What can hang from each mark:
G: N S
D: Q
V: A
A: N Q S V
Q: A D
N: A D

Known rows, with every way that one mark hangs from another:
V(A(N Q S)): [  4.9  19.4 -45.6  -0.9   4.9   5.6   8.1  -7.4   1.7 -10.0   4.6  -5.8
 -11.1   1.6  -1.6  -7.9]
A(N S): [ -3.2  10.1 -24.2   3.5  13.6  -6.1  11.6  -0.6   1.1 -21.8  27.4  -8.8
  -1.9   0.4  -3.5   1.6]
V(A(N)): [  3.1  12.9 -26.9  -0.8  -0.8   3.4  -5.7  -4.9   1.5  -2.4 -20.0 -15.7
  -9.6   1.4  -4.5  -2.8]
N(A): [  7.8   4.2  -0.7  14.1   1.7  -0.6   1.5  -2.6   2.0  -7.8   8.5 -17.7
 -10.7  -0.2   3.7  -1.8]
G(N(A(Q) D) S): [ 19.3  13.8 -10.5  28.7   6.7  -9.5  -3.7 -14.0  -0.9 -12.5  28.2 -22.7
  -8.5   1.4  31.6 -25.8]
A(N(D(Q)) S V): [ 16.5  10.5 -47.2   3.9  17.0   0.6  14.7  -2.5   0.9 -22.1  44.0  -3.3
  -7.1   1.3  18.8  -3.5]
Q(A(N S V) D): [  4.3   9.1 -79.1  20.7  12.7   7.5  21.6  -3.6   3.2 -13.1   3.4 -23.5
 -16.8  -0.7  19.8  -4.2]
Q(D): [ -3.3  -2.9 -28.5  13.9   1.2   8.4   7.3  -0.1   0.5   7.0 -21.2  -5.2
  -1.7  -0.1   3.7 -10.4]
V(A): [  5.8   6.9 -13.8  -5.7  -6.0   4.9  -6.6  -5.3   1.8   6.0 -20.0  -6.5
  -4.6   1.1  -3.5  -4.8]
Q(A(S) D): [  2.0   1.7 -54.2  18.5   6.1   6.5  18.1  -7.4   2.3  -4.8  -4.4 -20.6
  -7.8  -1.6  10.1  -8.2]
A(N): [ -3.6   8.7 -20.2   7.4   7.5  -3.1   1.1   1.1   0.0 -12.2   1.0 -12.7
  -7.6   0.4  -0.9   2.5]
Q(A D): [  2.0   0.6 -52.1  21.5   2.0   8.6  10.5  -6.2   1.5   2.4 -22.8 -23.5
 -11.4  -1.6  12.4  -7.5]
D(Q(A)): [ 11.5   0.2 -36.2   3.9   1.0   7.2   7.8   0.4  -2.4 -11.5  -6.8 -10.6
  -5.6  -1.5   3.5  -5.4]
G(N(D)): [ 16.6   7.7   8.0  13.9   2.0 -16.7  -3.5 -10.1  -0.7  -0.4   1.9  -9.0
  -2.4   2.2  16.2  -8.5]
V(A(Q S)): [  7.4  13.2 -32.6  -5.8  -0.3   7.7   7.1  -8.4   2.0  -1.6   3.9   3.7
  -6.2   1.1  -0.5  -9.1]
D(Q(A(V))): [ 15.6   0.8 -44.3   2.2   2.2   9.1  10.0   2.6  -1.8 -11.5  -2.6  -6.3
  -8.7  -1.0  10.6  -4.2]

Rows:
[ 14.2  12.2   2.4  16.6   4.5 -16.3   5.6  -3.0   1.6 -14.0  13.2 -15.6
  -8.4   1.8   7.8  -6.9]	G(N(A(S)))
[  7.9  10.2 -38.0  14.0  11.4  -5.2   9.7 -13.5   1.7 -17.6  24.0 -26.7
 -10.5  -1.0  12.2   1.7]	Q(A(N(D) S))
[ -1.4  17.5 -46.3   7.2  16.2   1.2  21.0  -2.9   0.9 -22.6  35.9   2.1
  -9.6   0.6   3.2  -4.5]	A(N Q S)
[ 20.7   8.7 -13.7  25.7   6.1   1.8   3.4 -17.4   1.1  -3.4  26.7 -14.4
 -15.2   0.2  20.3 -12.3]	N(A(Q) D)
[ 26.0  10.8 -27.2  19.4  11.7   2.3  13.0 -15.2   2.8 -10.2  51.5  -5.5
 -15.6   0.8  29.0 -11.0]	N(A(Q S V) D)
[  6.1  17.2 -43.9  12.5  17.7  -0.1  17.3 -12.0   0.5 -19.5  44.1  -1.2
  -8.5   0.7  10.9  -8.1]	A(N(D) Q S)
[  7.0   1.7 -61.1  18.9   3.9  12.0  13.6  -3.3   2.2   2.6 -16.8 -17.1
 -15.6  -1.0  23.0  -5.7]	Q(A(V) D)
[ 14.1  18.5 -59.4   9.2  19.7   3.1  21.6  -7.8   1.7 -19.4  53.3   7.0
 -14.7   1.8  25.9  -6.1]	A(N(D) Q S V)
[  4.4  12.1 -39.9  -0.8  15.4  -1.3  15.5   4.2   2.5 -21.7  37.6  -0.8
  -7.8   1.3  11.7   4.2]	A(N S V)
[  7.7   8.9 -61.3   5.6  11.2  14.3  29.2   0.3   2.0  -5.5  29.3  19.1
  -9.3   0.8  20.8 -12.4]	A(Q(D) S V)
[  9.8   4.4 -46.9   8.3   5.0   6.2   8.5   1.4  -2.5 -17.7  -7.6 -17.3
  -9.0  -1.2   2.9  -4.3]	D(Q(A(N)))
[  5.2  10.7 -42.2   4.1  -3.8  13.4   3.9  -7.5   1.5   7.9 -25.1  -0.6
 -10.6   1.1   2.5 -14.0]	V(A(Q(D)))
[ 15.2   1.8 -46.6   0.1   5.0   7.9  15.3   1.8  -1.3 -16.4  10.3  -4.8
  -6.1  -1.1   9.1  -4.6]	D(Q(A(S V)))
[  3.2  13.9 -30.8  -3.5   3.1   0.7   1.6  -5.8   2.4  -9.5   0.1 -13.2
  -5.8   1.3  -6.3  -3.3]	V(A(N S))
[ 21.9  11.2  -7.1  24.7   6.0 -10.2  -6.1 -10.8   0.0 -11.1  29.2 -24.3
  -7.7   1.9  34.6 -21.9]	G(N(A(V) D) S)
